Each row was made from one walk, in order. Every step used is in the known rows, and no mark comes twice. Write each row's walk.
Known rows
P -> Z: [-4.50 -0.04  0.77 -4.26 -3.30 -2.67  3.10  0.48 -2.77  2.12 -0.48 -2.31
  1.40  1.84  0.33  2.87 -0.94  0.38  0.88  1.71 -0.69]
Y -> P -> Z -> F -> N: [-1.87  1.28  0.41  2.36 -0.04 -0.31  3.26 -0.94 -2.28  2.50  0.19  1.45
  1.08 -3.97  0.38  1.02 -0.96 -5.45 -0.46 -0.05  0.36]
T -> A: [-3.17 -0.16  0.80 -1.33 -0.85 -2.11  2.18  1.73  3.37 -0.98 -0.82 -1.92
  1.58  0.87  1.80  2.22  2.02  6.20  1.66 -2.65 -1.38]
P -> Z -> F -> N: [-2.02  0.73  0.70  2.46 -0.13  0.68  3.01  0.79 -3.81  2.91 -0.30  0.03
  2.37 -3.12  1.05  0.61 -1.65 -3.62 -1.52  0.56  1.95]
F -> N -> A -> Y -> P -> T: [ 2.43  1.30 -1.08  0.90 -0.14 -1.82 -1.10  0.06  3.63 -4.08 -0.27 -2.16
 -6.24 -0.48 -1.39  0.41 -1.79 -5.21  4.81 -2.61 -3.93]
N -> F: [-0.45 -3.20 -2.25  0.19 -0.72 -2.53  0.06 -1.91 -1.77 -0.91 -1.57 -1.96
  0.94  1.68  0.41 -0.38  0.00  1.79  4.70  1.92 -1.10]
F -> N: [-1.93 -0.85 -1.43  3.88 -0.50 -0.60  2.61  1.01 -0.61  0.42 -3.38 -0.11
 -1.56  0.71 -0.96 -1.32  0.32  1.54  0.57  0.13  0.66]
F -> N -> A -> Y -> P -> Z: [-1.21  0.45  2.41 -3.49 -1.12 -1.16  0.04 -3.53  0.25  0.20  0.87  1.12
 -3.12 -1.16 -2.25  2.55  1.80 -6.98  2.34  0.72 -1.76]
Z -> F -> N: [-0.98  0.20 -0.94  5.02  0.88  0.28  1.72  1.40 -1.64  1.11 -1.13  0.05
  1.35 -2.46  0.80 -0.57 -1.17 -0.82 -1.38 -1.08  2.44]
A -> T -> P -> Z -> F -> N: [-0.32  0.52 -0.60  3.17 -0.61  3.06  3.86  2.40 -3.61  2.91 -0.05  2.20
  3.32 -0.02  0.31 -1.04 -1.57 -1.36 -3.85  0.83  2.75]
T -> A -> Y -> F: [ 1.27 -0.11  2.50 -0.86  2.61 -0.47 -3.29  0.27  3.47 -0.73  2.51  0.50
  3.53 -3.00  1.60 -0.53  2.20  2.68  1.04 -2.28 -2.69]
T -> P: [ 0.99 -2.59 -3.68  1.90 -2.46 -2.74  5.46  3.61  0.15 -2.44 -3.16 -0.38
 -0.07  7.73  0.12  0.30  0.54  4.30 -1.64 -0.36 -0.45]
N -> A -> T: [-1.12 -1.85 -1.94 -2.77 -1.64  3.07 -3.49  2.62  0.32 -0.78 -0.71 -1.50
  0.43  5.49 -1.14 -1.50 -0.45  7.70  0.76  0.91  4.08]
Y -> F: [-0.14 -2.28 -0.90 -0.63  0.41 -1.78 -1.15  1.35 -0.57 -0.04 -0.22 -1.14
  3.62 -0.09  1.76 -1.27 -0.88  3.59  2.20  0.98 -1.28]
A -> Y -> P: [-0.57  1.80 -0.08  0.39  0.07 -4.26 -1.10 -2.58  5.94 -1.82  0.69  1.53
 -4.25 -0.41 -2.24  1.23  2.83 -0.34  1.47 -3.72 -3.71]
F -> N -> A: [ 0.15 -3.95 -1.25  0.24 -0.80  1.47 -1.14  0.36 -1.84 -2.37 -3.35 -2.16
 -2.42  2.51 -0.59 -0.26  0.41 -0.58  3.14  1.98  3.46]
Y -> P -> Z -> A: [-3.31  2.22 -0.03 -3.45 -1.55 -2.32  3.49 -3.75 -2.32  3.58 -0.04 -1.31
 -0.99 -2.43  1.57  2.54 -2.00 -0.86 -0.20  2.51 -1.41]
Z -> A -> Y: [-0.52  2.99  0.65  0.55  1.27 -1.10 -2.04 -1.31  1.75  0.48  0.43 -0.96
 -1.93 -1.77  0.29  0.09  0.02  2.59 -3.28 -1.56  0.48]
T -> A -> Y -> F -> N: [ 1.34 -0.36  1.86  3.08  2.90  1.54 -1.11 -0.39  1.35  0.33  0.20  2.10
  1.57 -4.10  0.27 -2.23  2.10 -0.19  0.90 -1.17 -1.53]
T -> A -> Y -> P -> Z: [-3.05  2.27  3.22 -4.60 -1.35 -3.04  1.59 -2.72  2.70  0.92  2.54  1.03
 -0.94 -1.85 -0.81  3.99  2.57 -3.23  1.64 -1.73 -4.36]
P -> T -> A -> Y -> F -> N: [ 2.33  0.49  1.42  3.16  2.66  1.34 -0.59  0.92  1.82 -0.68  0.46  0.46
  0.75 -4.39  0.87 -2.37 -0.21 -1.60  2.03 -1.57 -2.75]

Write each row's walk
[-3.43  3.06 -1.05 -3.11 -1.56  1.56  1.27 -1.32 -1.07  4.51  1.24  0.64
  0.94 -0.09 -0.22 -0.61 -2.09  5.19 -2.00  1.76  0.93] => Y -> P -> Z -> A -> T
[ 2.29  0.61  2.12 -0.79  2.41 -0.58 -3.10  1.64  3.50 -1.66  2.71 -1.32
  2.72 -3.26  2.19 -0.54 -0.07  1.21  2.33 -2.85 -4.02] => P -> T -> A -> Y -> F
[ 0.53  2.57  1.06 -0.97 -0.02 -0.53  1.19 -1.14 -0.48  1.22  0.79  0.08
 -0.75  0.04  0.36  1.23 -0.01 -0.51 -4.74  0.23 -0.26] => T -> P -> Z -> A -> Y
[ 1.70 -1.00  1.20  0.78  1.09  1.24 -4.27 -0.60  1.56 -2.84 -0.66 -0.23
 -3.41  0.56 -2.06 -0.39  2.21 -1.72  0.65 -1.14  2.02] => F -> N -> A -> Y
[ 0.80 -2.74 -1.47 -0.45  0.19  5.57 -3.90  1.81 -1.21  0.12 -0.76  0.47
  1.60  2.40 -1.10 -3.87 -0.53  4.79  1.28  2.22  3.92] => Y -> F -> N -> A -> T
[-0.99 -0.60 -0.12 -1.58 -0.75  5.52 -2.37  1.80 -3.03  1.80  0.84 -0.09
  2.38  1.29 -0.46 -1.48 -1.47  1.76 -0.84  2.06  5.44] => P -> Z -> F -> N -> A -> T
[-0.88 -0.09 -0.15 -0.64 -1.69 -1.18  4.06  2.90 -3.72  1.33  1.14 -1.10
  4.61  1.44  2.64  2.81 -2.31 -2.12 -3.63  0.14  1.24] => T -> P -> Z -> F
[-1.42  3.57  2.12 -2.27  0.26 -0.73 -0.95 -1.91 -0.51  2.27  1.46 -0.67
 -0.68 -2.52  0.55  1.61 -0.47 -0.26 -3.38 -0.20 -0.02] => P -> Z -> A -> Y
[ 1.40 -0.52  0.67  3.73  2.33  1.12 -1.71 -0.36  0.19  0.36 -0.42  2.03
  0.59 -3.20 -0.64 -3.10  0.98 -0.73  0.28 -0.27 -0.82] => A -> Y -> F -> N
[ 1.20 -0.09  0.36  0.49  0.77 -1.64 -2.57 -3.27  4.33 -2.95  0.20  1.79
 -5.43 -0.62 -2.94  0.67  3.11 -3.93  2.89 -2.02 -1.47] => F -> N -> A -> Y -> P
[ 0.93  0.99  2.06 -2.15  2.13  0.09 -2.78 -1.80 -1.38  2.15  2.69  0.16
  3.13 -4.30  1.79 -0.81 -1.10 -0.51 -1.27  1.45 -1.52] => P -> Z -> A -> Y -> F
[ 1.92 -5.01 -0.52 -0.26  0.70  2.22 -2.58  0.22 -2.54 -1.98 -2.08 -1.32
  0.03  0.90  0.12 -1.64 -0.16 -1.40  3.93  3.07  2.47] => Y -> F -> N -> A
[ 1.74  0.69  0.60  1.22  1.55 -0.98 -3.40 -3.08  3.82 -2.68  1.40  1.74
 -3.78 -2.60 -1.65  1.09  2.21 -5.46  1.59 -2.72 -0.39] => Z -> F -> N -> A -> Y -> P
[ 2.74  0.06  1.20 -1.20  1.62  0.29 -0.62 -0.76 -1.60  1.28  1.91  0.98
  3.15 -1.78  1.89 -0.89 -0.83 -0.71 -2.32  1.60 -1.62] => T -> P -> Z -> A -> Y -> F
[ 0.96 -0.28 -4.20  1.85 -1.63  1.59  4.17  3.23 -0.64  0.46 -1.83  0.99
  1.40  6.49  0.44 -2.16 -1.00  8.23 -4.90  0.79  1.95] => Z -> A -> T -> P
[-2.74  2.14  2.08 -3.88 -1.64 -3.55  1.18 -2.57  1.38  1.00  1.78  0.80
 -1.98 -0.75 -1.54  3.24  1.52 -3.89  1.24 -0.76 -3.67] => A -> Y -> P -> Z
[ 0.82  0.75  1.96  1.72  2.38  2.10 -0.26 -2.13 -2.66  3.00  0.56  1.98
  1.49 -5.30  0.54 -2.17 -0.56 -3.13 -0.98  2.18 -0.52] => P -> Z -> A -> Y -> F -> N
[ 0.76 -1.38 -4.12  1.58 -2.61  0.56  3.88  4.81  0.67 -1.00 -1.98  1.24
  1.21  8.83 -0.94 -1.88  0.26  8.30 -3.43 -0.20  1.14] => A -> T -> P
[ 0.30 -2.02  0.54 -0.93 -0.23  1.38 -0.53 -1.21 -2.79 -0.64 -0.26 -0.63
 -0.75 -1.15  0.18  1.63 -0.64 -6.47  2.48  1.77  2.69] => Y -> P -> Z -> F -> N -> A
[ 3.95 -4.11 -3.51  1.62 -0.69  4.24  1.07  3.66 -1.30 -1.78 -1.79  1.91
  1.99  7.14 -0.57 -3.73  0.18  4.18 -1.17  2.37  2.63] => Y -> F -> N -> A -> T -> P
[ 0.92  4.00 -1.28  0.42 -0.22 -3.72  0.23 -0.47  4.05 -2.26  0.70 -2.68
 -5.05 -1.84  0.20  1.00 -3.26 -2.11  2.51 -3.01 -4.91] => Z -> A -> Y -> P -> T
[-0.33  3.04 -0.35  0.49  0.80 -3.54 -0.78 -4.16  4.57 -0.38  1.11  1.33
 -4.32 -2.48 -0.86  1.15  1.43 -0.41 -0.06 -2.55 -2.81] => Z -> A -> Y -> P
[-1.27  0.69 -1.20 -2.08 -2.14 -0.92  6.00 -0.34 -4.51  2.75 -1.25 -1.40
  0.99  1.71  2.37  1.88 -2.58  1.00 -3.43  3.54  0.39] => T -> P -> Z -> A
[ 1.28  0.26  2.78 -0.65  1.16  2.01 -4.17 -0.58 -0.96 -0.91  1.30 -0.44
 -0.75 -1.75 -0.78  1.27  0.85 -5.49 -0.82 -0.52  2.94] => P -> Z -> F -> N -> A -> Y
[ 3.16 -2.61 -3.50  2.70 -0.84  4.14  1.47  4.42 -1.48 -1.65 -1.20  1.40
  1.81  6.55 -0.36 -2.32 -0.44  3.40 -3.27  0.79  4.35] => Z -> F -> N -> A -> T -> P
[ 0.99 -0.86  1.13 -1.83  0.41 -0.19 -5.31  0.13  2.42 -3.46 -0.06 -1.73
 -2.67  2.09 -1.28  0.99  1.92  0.41  0.71 -1.48  1.50] => N -> A -> Y
